Each row was made from one small tree. Brackets hold a mark, then the marks that hang from it, in alphabetical order. Every link used is in the known rows. Write each row's tree.
Known rows
[Z [J [K G] N]]: [ 0.55 -1.18  2.26 -3.22 -1.18 -0.55 -1.73 -1.37  5.86  1.73 -1.29  0.85
 -1.61  2.51 -2.10 -2.51]
[T C]: [-2.40 -0.06  0.79 -1.13 -1.85 -0.32 -1.20 -0.40  0.09  0.68 -1.91  1.03
 -0.22  0.65 -0.69 -0.10]
[N [J [K G] Z]]: [-0.91 -1.54  1.73 -3.38 -1.43 -2.63 -1.51 -0.46  5.00  2.06 -1.00 -0.10
 -1.77  3.06  0.14 -2.98]
[T [C B]]: [-2.59 -0.33  1.10 -0.66 -2.08 -0.70 -1.24 -0.25 -0.37  0.50 -2.22  1.04
 -0.29 -0.18 -0.64  0.91]
[K G J]: [-1.56  0.36  1.36 -1.64 -1.11 -0.81 -1.52 -1.38  3.46  1.34 -1.72  0.49
 -0.98  1.58 -0.65 -2.74]
[K G [J N]]: [-0.66 -0.55  1.39 -2.09 -1.17 -0.22 -1.76 -1.98  4.64  1.30 -1.28  1.38
 -1.50  1.87 -1.58 -1.80]
[G [K [J Z]]]: [-1.04 -1.31  0.58 -2.46 -1.15 -2.10 -1.53 -1.47  4.70  1.92 -1.50 -0.34
 -1.64  1.82 -0.24 -2.45]
[N [J K Z]]: [-1.05 -2.18  1.10 -3.39 -1.84 -2.59 -1.43  0.11  4.05  1.70 -1.27  0.07
 -1.82  3.01 -0.05 -1.17]
[K J]: [-1.80 -0.23  0.68 -1.74 -1.56 -0.70 -1.46 -0.74  2.37  0.99 -1.86  0.72
 -1.01  1.38 -0.82 -0.96]
[C B [J K N] T]: [-1.04 -1.82  2.51 -2.07 -2.48 -2.32 -1.39 -2.04  2.45  0.62 -1.19  1.68
 -1.26  1.21 -2.08  1.48]
[T [C B [J [K G] N Z]]]: [-0.17 -2.57  2.63 -3.56 -2.15 -2.37 -1.41 -1.57  4.68  1.66 -0.95  0.80
 -1.47  1.35 -0.79 -0.40]
[C J T]: [-2.49 -0.42  1.65 -1.69 -2.12 -1.96 -1.17 -2.40 -0.18  0.50 -1.52  1.03
 -0.48  1.25 -1.23  0.93]
[G [K J]]: [-1.50  0.03  0.82 -1.76 -1.10 -1.64 -1.53 -1.52  3.62  1.43 -1.97  0.49
 -1.10  1.58 -0.76 -2.75]
[G [K [J N]]]: [-0.71 -0.87  0.90 -2.29 -1.22 -1.01 -1.70 -2.16  4.86  1.43 -1.50  1.38
 -1.59  1.85 -1.64 -1.88]
[K G [J N Z]]: [-0.19 -1.91  1.19 -2.78 -1.30 -0.67 -1.78 -1.95  5.85  1.89 -0.80  0.58
 -1.95  2.12 -1.02 -1.48]
[G K]: [-2.25  0.45  0.80 -1.51 -0.88 -1.82 -1.52 -1.37  1.90  1.38 -1.87  0.44
 -0.63  1.30 -1.03 -2.28]
[N J]: [-2.30 -0.61  0.82 -2.32 -1.68 -1.50 -1.45 -0.80  1.15  0.93 -1.93  1.09
 -1.00  2.37 -0.49 -0.05]

Write each row's tree
[-1.34 -2.88  1.88 -2.32 -2.51 -2.21 -1.49 -2.87  1.82  0.81 -0.94  1.17
 -1.38  1.05 -1.50  3.23]	[C B [J N Z] T]
[-1.47 -2.15  2.30 -2.31 -2.46 -3.40 -1.15 -1.34  2.30  1.15 -1.12  0.06
 -1.25  1.10 -0.64  0.89]	[C B [J K Z] T]
[-1.26 -0.26  1.90 -2.72 -1.29 -2.14 -1.54 -0.45  3.90  1.56 -1.52  0.59
 -1.29  2.86 -0.35 -3.27]	[N [J [K G]]]
[-0.46 -2.57  0.51 -2.91 -1.77 -0.66 -1.72 -1.46  4.82  1.45 -1.00  0.84
 -1.93  2.08 -1.14  0.23]	[K [J N Z]]
[-0.19 -1.77  1.63 -3.08 -1.26 -1.50 -1.80 -0.96  5.75  2.03 -0.39  0.39
 -1.67  2.20 -1.36 -2.47]	[J [K G] N Z]
[-0.69 -0.40  1.84 -2.50 -1.12 -0.99 -1.71 -0.97  4.68  1.57 -0.84  1.24
 -1.20  2.03 -1.85 -2.81]	[J [K G] N]
[-1.18 -0.90  1.67 -2.63 -1.11 -2.08 -1.51 -0.27  4.58  2.06 -0.73 -0.55
 -1.28  1.94 -0.49 -3.37]	[J [K G] Z]
[-1.65 -1.34  1.63 -2.16 -2.26 -1.36 -1.41 -2.98  1.17  0.44 -1.10  1.94
 -0.89  1.63 -2.05  1.86]	[C [J N] T]
[-2.53 -0.57  1.62 -2.04 -2.29 -1.79 -1.05 -1.24 -0.54  0.39 -2.21  1.17
 -0.35  0.33 -0.50  1.50]	[T [C B J]]
[-2.27 -1.92  1.82 -1.77 -2.35 -2.85 -1.21 -2.18  0.62  0.78 -1.34  0.28
 -0.93  0.72 -0.58  2.32]	[C B [J Z] T]
[ 0.36 -1.80  1.55 -3.33 -1.64 -0.54 -1.72 -0.85  4.92  1.42 -1.40  1.12
 -1.61  2.42 -2.26 -0.71]	[Z [J K N]]
[-1.75 -0.21  3.15 -1.55 -1.91 -2.99 -1.07 -1.98  2.23  1.04 -1.46  0.61
 -0.75  0.92 -1.07 -1.15]	[C B [J [K G]] T]
[-0.80 -1.16  3.26 -2.08 -2.06 -2.34 -1.40 -2.59  3.47  1.02 -1.05  1.52
 -1.19  1.33 -1.85 -0.27]	[C B [J [K G] N] T]
[-0.38 -3.07  1.91 -3.68 -2.57 -2.33 -1.34 -1.01  3.67  1.25 -1.16  1.03
 -1.68  1.28 -0.99  1.31]	[T [C B [J K N Z]]]
